Every row comes from one small tree of marks. The marks that hang from a mark follow it in brackets, in alphabetical order. Every link used is in the known rows. Which tree was each row made from?
In the rows, 128 means zero.
Known rows:
dumu(susiso(vumi) zeru(bokin)): [ 31 152 109  94 105 214  62  97 152 134 136 136 119 121 124 177 161  65
 136 171 123 130]
vumi(susiso(dumu)): [162  91 107 119 161 142 121 132  96 152  88 142 134  91 131 107 114 155
 145 171  77 172]
vumi(bokin susiso): [167 128 111 107 117 142 130 134  98 141  85 125 145  84 119 101 134 134
 152 150 146 176]
susiso(dumu(zeru) vumi(bokin)): [ 95 187 113 126 136 113 110  61 152 141 109 142 120 115 111 125  96 150
 136 155 146 148]
zeru(bokin(susiso(dumu))): [155 103  99  87 155 140 159 120  94 155 115 153 116 104 130  95 144 118
 125 194  73 155]
zeru(bokin): [101 105 106  96 110 163 128 164 105 129 105 127 107 112 117 152 139  88
 146 167 124 147]
zeru(bokin dumu): [ 99 132 101  90  89 153 116 148 110 153  95 145 115  98 119 144 124 111
 131 163 117 148]
vumi(bokin(susiso) lupefak(dumu)): [176 155 102  83 125 125 165 132  81 147 137 167 164  79 145 124 124 139
 117 127 158 184]
vumi(bokin(susiso zeru)): [185 139 108  65 136 128 183 141  93 136 129 151 148  84 112  54 143 143
 127 170 128 140]
susiso(vumi(bokin(zeru) lupefak(dumu))): [120 145 105  86 129 106 167 139  96 125 142 176 143 105 131 142  66 146
 115 125 141 170]
bokin(susiso(vumi)): [116 140  89  81 144 180  94  89 132 160 111 140 126  88  92 119 126  95
 147 204 120 175]
bokin(zeru(dumu(susiso(vumi(lupefak))))): [ 82 171  91  87 132 177 119 136 128 141 155 162 159  82 136 138 126 127
 112 130  83 126]
bokin(zeru(dumu)): [125 131 107  82 111 138 132 169 107 143 114 159 135  84 112 109 100 159
 126 163 100 129]
lupefak(susiso vumi): [115 156 100 116 128 174 123 154 120 117  87  91 109  83 115 132 166 135
 176 164 130 147]
vumi(lupefak(susiso)): [105 156  97  99 147 169 128 186 105 106 105  95 137  81 121 145 166 113
 158 136 113 179]
dumu(susiso(vumi(lupefak)) zeru(bokin)): [ 41 150 104 114 119 208  77 111 147 125 162 138 145 104 147 197 171  55
 125 132 114 138]
dumu(zeru(bokin)): [ 82 114 119 109  99 173  93 144 128 128 119 136 119 104 123 167 145  87
 136 165 131 141]
dumu(zeru(bokin(susiso(vumi)))): [ 87 122 102  87 119 188  73  73 146 155 127 155 126  94 111 141 142  61
 125 209 111 170]
susiso(dumu): [126 130 104 114 155 134 137 143 109 137 102 134 114 110 119 126 112 157
 147 160 106 139]
vumi(bokin lupefak susiso(dumu)): [191 126 106 136 159 105 170 132  87 141 107 137 161  79 156 103 127 160
 129 112 101 178]
bokin(susiso(vumi) zeru(dumu)): [130 142  90  60 131 154 112  99 125 172 120 178 142  71  98  82  97 131
 116 206  79 158]

Which tree is each row?
[121 108 112  88 114 180  97 117 121 146 131 153 136  86 124 131 166  78
 125 190 113 154]  dumu(zeru(bokin(susiso)))
[ 89 157 120 125  94 199  79 120 129 135 145 163 139  97 158 185 150 145
 137 133 157 107]  lupefak(dumu(susiso zeru) vumi)
[ 49 177 103 123 130 212  61 109 159 125 159 136 158  91 136 191 162  84
 136 125 129 137]  dumu(susiso(vumi(lupefak)) zeru)
[138 161 115  62 134 108 193 196  66  99 124 141 144  95 137 112 115 167
 129 123 126 180]  vumi(bokin(zeru) lupefak(dumu susiso))
[167 141 111 122 115 118 187 150 110 121 123 133 132  89 129  96 131 163
 143 134 150 105]  lupefak(vumi(bokin(zeru)))
[119 186 109  92 111 153 156 156  86 123 146 152 156 106 158 159 144 141
 127  89 170 145]  vumi(bokin lupefak(dumu(susiso)))
[163 134 119 106 103 106 186 150  89 127 125 169 128 100 139 116  92 185
 130 134 159 124]  lupefak(dumu vumi(bokin(zeru)))
[ 63 139 118  96  99 211  86 142 128 124 140 132 129 114 139 169 185  81
 134 153 125 114]  dumu(susiso zeru(bokin))
[182 165 104  59 113 116 172 126  98 161 118 169 156  69 115  46 124 166
 110 168 120 142]  vumi(bokin(susiso zeru(dumu)))
[ 85 135  96 104 131 155 100 132 113 141 129 162 133 101 127 197  75 115
 136 141 136 189]  susiso(vumi(lupefak(dumu)))
[120 200 115 121 154 108 150 134 117 108 114 110 146  90 142 116 156 162
 137 116 122 167]  vumi(bokin lupefak(susiso(dumu(zeru))))
[ 57 195  90  82 110 199  70  98 147 160 110 139 128 101 110 148 129 120
 141 162 125 135]  zeru(dumu(susiso(vumi)))
[ 56 117 109 110 106 158  79 114 124 136 144 177 132 107 145 218  91  81
 113 144 129 185]  susiso(vumi(lupefak(dumu(zeru(bokin)))))
[135 193 103 113 116 140 160 140 117 114  82  83 114  88 117 107 169 148
 173 144 164 147]  lupefak(susiso vumi(bokin))
[108 159 107  69 114 174 127 169 109 141 133 156 144  92 127 108 142 154
 124 150  94 102]  bokin(zeru(dumu(susiso)))
[137 160 110 103 112 117 160 159  85 128 126 154 147  96 144 159 101 147
 128 101 174 171]  vumi(bokin lupefak(dumu))
[199  95 119 110 110 115 171 141  74 141 113 175 146  81 150  98  95 183
 126 143 129 154]  lupefak(dumu vumi(bokin(zeru) susiso))
[163 135 123 132 136 116 119  97 116 145  97 148 150  90 139  99 123 169
 132 145 119 162]  vumi(bokin susiso(dumu(zeru)))
